What can hang from each mark:
vifa: fepi
noni: fepi
renize: fepi
fepi: bogav busi noni renize taga vifa zozud
motep: mevup supon
lotir: fepi
zozud: fepi
taga: fepi
supon: fepi mevup motep
mevup: motep supon
bogav: fepi

Each row was made from one small tree. The marks that hang from a mark follow it in brackets, in alphabetical order. Every link used is in the known rows. Write each row's tree.
In the rows, 128 means zero.
Known rows:
renize{fepi{bogav taga vifa}}: [117  54 136 103 132 129 140 117 163 135 115 104 106 127 195 106 140 119
 166 102 143 156 123  82 146 122  83 114 133 127 160]
motep{supon}: [138  98 139  92 126 127 156 148 109 136 133 144 110 148 173 115 196 114
 119 105 130 149 117 112 217 109 146  98 138 120 157]
bogav{fepi{noni renize taga zozud}}: [123 111 132 108 133 129 128 129 158 100 127 185 120 155 141 106 145  89
 149 113 165 138 163  92 217 118 164 113 150 157 148]
fepi{bogav renize taga zozud}: [120  82 127  96 144 123 127 130 147 105 134 188 116 152 183  96 162 111
 179  99 170 143 154 114 206 122 122 135 137 143 165]
taga{fepi{bogav busi noni vifa}}: [106  99 146 178 132  92 153 140 188 127 113  75 125 150 178  85 115 120
 204 126 135 136 146  88 178 118 103 108 138 142 150]
renize{fepi{bogav busi vifa zozud}}: [106  56 130 167 131 119 127 130 177 104 115 102 122 153 183  78 126 117
 148 112 128 148 150  91 159 114 120 108 132 134 167]
fepi{bogav renize taga vifa zozud}: [112 102 129 112 145 111 123 122 142  96 135 174 112 153 203 113 125 110
 174 109 152 140 153 104 181 127 139 143 137 141 156]
zozud{fepi{noni}}: [128  92 147 121 128 129 137 146 156 144 122 107 104 140 130  91 145 104
 140  93 173 146 142 102 239 124 140  80 140 129 162]
noni{fepi{busi renize taga vifa}}: [ 82  73 135 117 147 130 127  98 167 134 141 158 109 155 233  95 143  99
 157 112 138 112 135  99 178 121 138 134 139 150 154]
bogav{fepi{renize}}: [107 123 141  92 127 118 140 129 130 111 130 169 114 162 146 105 181  90
 112 112 168 145 145 100 213 121 161 105 146 127 156]
lotir{fepi}: [112 103 137  97 120 141 141 140 134 119 127 154 118 149 148 106 170 107
 103  95 147 147 133  91 222 117 144  99 139 116 158]
vifa{fepi{busi}}: [104  97 136 110 120 127 145 135 160 132 127 135 111 143 173  71 147 109
 122 103 149 135 141  92 178  84 114  96 136 142 161]
supon{fepi}: [119  80 147 107 127 135 154 135 142 133 119 118 116 139 140 111 150 100
 150 113 154 147 130  84 200 107 131  80 139 121 162]
supon{fepi{vifa} motep}: [112 106 155 127 126 132 154 122 107 100 112 103 102 143 148 114 136 101
 167 127 112 143 133  79 198 112 139  83 142 136 149]
mevup{supon{motep}}: [152 118 163  83 124 122 148 136 105 104 133 133 101 158 166  79 181 119
  88 120 125 144 135 107 231 105 111  89 138 129 159]
taga{fepi{bogav busi renize}}: [ 88  85 135 153 139 105 146 138 170 129 127 128 123 163 182  75 179 113
 201 114 166 136 141 110 194 116  96 120 135 129 163]
lotir{fepi{busi taga}}: [ 84  66 128 105 129 156 133 122 147 128 139 165 117 151 184  90 158 100
 139  85 136 144 145  89 182 117 102 118 134 137 150]
vifa{fepi{bogav busi}}: [109  75 136 115 127 123 144 136 154 132 124 108 113 145 176  53 150 119
 150 102 154 144 151  93 178  90  82 112 135 141 164]
zozud{fepi{busi noni vifa}}: [101  92 145 162 131 120 127 133 164 138 129  92 101 152 163  86 103  98
 140 102 145 139 152  96 195 128 141  97 139 139 153]
fepi{taga vifa zozud}: [112 137 137 101 128 124 133 126 155  98 130 177 114 139 189 136 110 112
 144 109 127 135 139  94 177 120 158 105 137 138 152]
motep{mevup{supon{fepi}}}: [127 102 159 102 125 117 156 128 124 115 136 123 106 152 166  77 132 113
  92 126 132 144 138  87 233 101 105  90 137 120 165]
noni{fepi}: [123  96 147  90 132 132 147 127 164 134 120 134 119 144 173  95 177 118
 124 109 149 125 124 104 239 115 151  88 141 131 167]
fepi{bogav busi renize taga zozud}: [ 96  53 123 128 148 125 121 124 157 107 140 184 120 164 202  67 154 108
 186  98 158 139 170 116 184 120 102 145 134 155 163]
lotir{fepi{noni taga vifa}}: [116 100 138 105 124 135 138 126 151 120 127 142 111 136 170 122 109 102
 132 101 132 141 137  73 187 124 136 114 142 140 140]
renize{fepi{noni taga}}: [135  46 139  98 125 139 146 131 189 142 109 125 111 120 159  99 150 110
 157  96 159 147 122  87 178 114 100  90 136 146 160]
bogav{fepi{busi renize zozud}}: [ 89 112 129 136 131 123 124 130 146  91 134 182 127 179 153  82 165  87
 120 116 151 136 171 102 209 114 173 113 144 140 156]
taga{fepi{renize}}: [106 134 140 123 129 108 154 143 168 126 124 158 117 151 161 117 183 108
 165 117 172 130 118 109 213 113 146  98 138 119 161]
bogav{fepi{noni vifa}}: [122 136 152 117 119 108 144 133 149 109 115 115 117 149 142 118 116  98
 117 124 136 145 149  78 197 125 165  93 150 137 142]
zozud{fepi{taga}}: [104  91 138  88 134 152 132 128 146 153 135 141  96 135 162 106 165 102
 157  83 167 150 133 104 215 126 112  96 135 122 160]
renize{fepi}: [125  72 140 103 120 131 148 137 168 131 112 128 112 133 153 100 174 113
 120 101 158 150 117  95 188 111 126  80 134 120 170]
noni{fepi{busi vifa zozud}}: [100 107 137 147 136 125 127 119 179 105 127 136 125 160 199  92 124 113
 129 122 117 114 146  98 208 113 182 102 141 143 161]
supon{fepi mevup{motep}}: [114  67 163 107 135 137 145 150 142 122 125 105  95 139 128  88 159 110
 137 111 148 130 148  96 202 118 111  85 149 155 151]
supon{motep}: [122 118 156  91 122 125 155 139 118  98 115 148 108 146 148  94 182 117
 140 104 130 144 135 110 232 116 130  86 138 143 157]
taga{fepi{zozud}}: [118 155 138 137 124 117 151 152 182 107 115 150 127 146 145 122 163 121
 164 119 151 132 129 102 226 107 162  77 137 121 163]
mevup{motep supon{fepi{bogav renize}}}: [146  64 154 111 133 123 137 139 112 130 140 102 103 162 162  81 169 118
  85 123 154 139 146  98 221 105  83 134 146 135 159]
noni{fepi{renize}}: [116  92 141  94 138 126 139 123 158 128 128 156 115 154 181  94 187 106
 126 112 166 118 128 113 239 116 165 108 142 133 168]
vifa{fepi{zozud}}: [131 139 133 104 118 129 140 146 158 108 120 157 114 137 147  97 145 117
 114 109 155 133 141  93 211  83 163  86 138 137 165]

Which tree is each row?
[105  54 128 146 150 125 123 123 172 111 129 144 128 172 193  56 171 116
 157 113 156 122 163 115 233 114 145 128 140 149 173]  noni{fepi{bogav busi renize zozud}}
[ 78  88 130 117 128 144 129 114 143 120 142 154 111 151 202 108 122  97
 133  96 117 141 141  78 157 121 118 124 135 134 142]  lotir{fepi{busi taga vifa}}
[127  48 142 114 151 135 145 143 105 136 139 130  91 153 157  98 196  87
 163 121 153 143 132 100 196 107 146  97 145 132 155]  motep{supon{fepi{renize} mevup}}
[129  93 134  82 130 126 141 132 163 138 126 163  99 128 168  93 138 100
 150 102 178 130 135  89 189  92 121 114 141 159 154]  vifa{fepi{noni renize taga}}
[147  69 138 137 121 127 138 149 192 111 102 127 121 134 131  95 141 116
 128 108 156 142 138  91 209 108 158  76 138 144 169]  renize{fepi{noni zozud}}
[100 116 139  84 135 112 135 114 138 120 140 183  99 144 207 129 131  97
 146 107 151 132 128 101 165 127 143 130 137 134 150]  fepi{renize taga vifa}
[ 82 100 122 135 128 148 118 119 154 100 140 170 120 156 193 110 114  99
 131  99 114 136 154  81 171 118 147 122 136 140 145]  lotir{fepi{busi taga vifa zozud}}
[111 164 141 122 120 117 133 131 142  85 123 150 122 159 147 126 128 101
 106 125 128 142 154  84 202 119 192  94 147 126 149]  bogav{fepi{vifa zozud}}
[128  57 141 107 140 140 134 134 160 154 124  99 103 133 152  78 146 112
 192  85 177 157 151  99 223 132  82 108 138 138 160]  zozud{fepi{bogav noni taga}}
[123  75 135 111 132 132 136 125 145 123 124 115 115 138 174 103 112 111
 160  99 137 151 146  72 187 128 105 130 141 140 144]  lotir{fepi{bogav noni taga vifa}}
[124  65 141 123 127 114 143 130 160 126 110  92 111 136 175  97 143 120
 140 109 144 156 126  87 165 120 109 103 134 117 166]  renize{fepi{bogav vifa}}
[117  74 137 106 141 137 127 130 156 150 134 148  94 141 155  96 154  92
 166  90 189 141 142 108 223 128 128 110 139 141 158]  zozud{fepi{noni renize taga}}
[111 138 134 111 128 123 129 135 137  89 127 185 121 168 136 110 173  93
 113 118 162 140 158 103 227 116 190 104 147 130 158]  bogav{fepi{renize zozud}}
[ 92 106 135 105 140 132 121 115 136 140 143 154  85 146 187 122 143  88
 153  97 168 140 133 102 190 134 142 121 136 123 154]  zozud{fepi{renize taga vifa}}
[138 102 139 150 137  86 128 141 154  87 121 139 119 159 164  93 100 111
 153 123 155 135 164 104 209 124 174 128 143 149 159]  fepi{bogav noni renize vifa zozud}
[134  85 137 113 139 132 135 132 168 112 117 127 130 152 168  81 169 130
 150 112 151 132 148 106 252 115 149 102 141 136 175]  noni{fepi{bogav zozud}}
[121  76 150 124 144 138 137 147 158 104 123 128 106 145 127  91 140  97
 168 120 155 137 157  90 200 111 154  65 144 139 162]  supon{fepi{zozud} mevup}
[144  34 131 123 133 136 135 137 192 124 106 116 121 128 155  81 143 122
 180  99 160 153 146  88 191 115  98 103 137 151 166]  renize{fepi{bogav noni taga zozud}}
[114  86 128 131 128 126 133 141 162 111 123 126 122 150 168  57 140 122
 146 106 149 140 165  94 191  85 112 110 136 146 167]  vifa{fepi{bogav busi zozud}}
[ 84 134 144 159 126 104 152 134 178 121 124 117 120 153 189 110 130 111
 170 122 127 129 127  93 169 113 132  93 135 125 152]  taga{fepi{busi vifa}}
[102  94 136 159 134 103 128 133 157  90 127 125 125 164 193  80 109 118
 153 114 121 141 167 101 176 120 134 120 135 140 160]  fepi{bogav busi vifa zozud}
[105  80 135 153 143 122 126 119 173 105 123 109 128 163 205  76 127 122
 152 120 122 123 157  97 208 118 149 118 140 144 165]  noni{fepi{bogav busi vifa zozud}}
[ 94  80 130 136 140 120 125 119 163 103 134 142 121 154 212  90 106 118
 181 105 120 142 165  95 157 122 106 132 134 150 154]  fepi{bogav busi taga vifa zozud}
[136  57 142 118 126 138 154 149 101 141 125  90 109 145 152 104 195 126
 129 109 125 148 133  99 224 108 100 124 146 142 151]  mevup{motep{supon{fepi{bogav}}}}
[108  58 130 150 125 135 132 137 185 112 116 140 122 149 161  79 156 109
 123 103 142 141 142  99 182 105 138  87 132 137 171]  renize{fepi{busi zozud}}
[131  54 137 122 132 133 147 146  94 138 132 111 104 154 158 104 201 118
 129 109 139 143 134 105 224 110 109 138 147 144 151]  mevup{motep{supon{fepi{bogav renize}}}}
[119  40 162 114 142 133 143 150 138 122 122  79  99 141 132  67 160 119
 160 110 152 141 158  96 203 122  79 100 149 155 155]  supon{fepi{bogav} mevup{motep}}
[133  53 147 110 145 142 151 147 111 140 132 106  95 144 152  99 187  96
 163 119 137 148 131  93 194 106 133  80 143 129 153]  motep{supon{fepi mevup}}
[146  82 138 136 138 100 132 150 159  97 120 151 125 158 145  77 139 114
 158 111 175 140 167 113 235 119 155 121 143 152 167]  fepi{bogav noni renize zozud}
[ 95  28 132 130 135 131 134 111 173 136 121 102 109 137 213  81 135 114
 178 100 133 153 137  85 126 120  65 121 131 139 158]  renize{fepi{bogav busi taga vifa}}
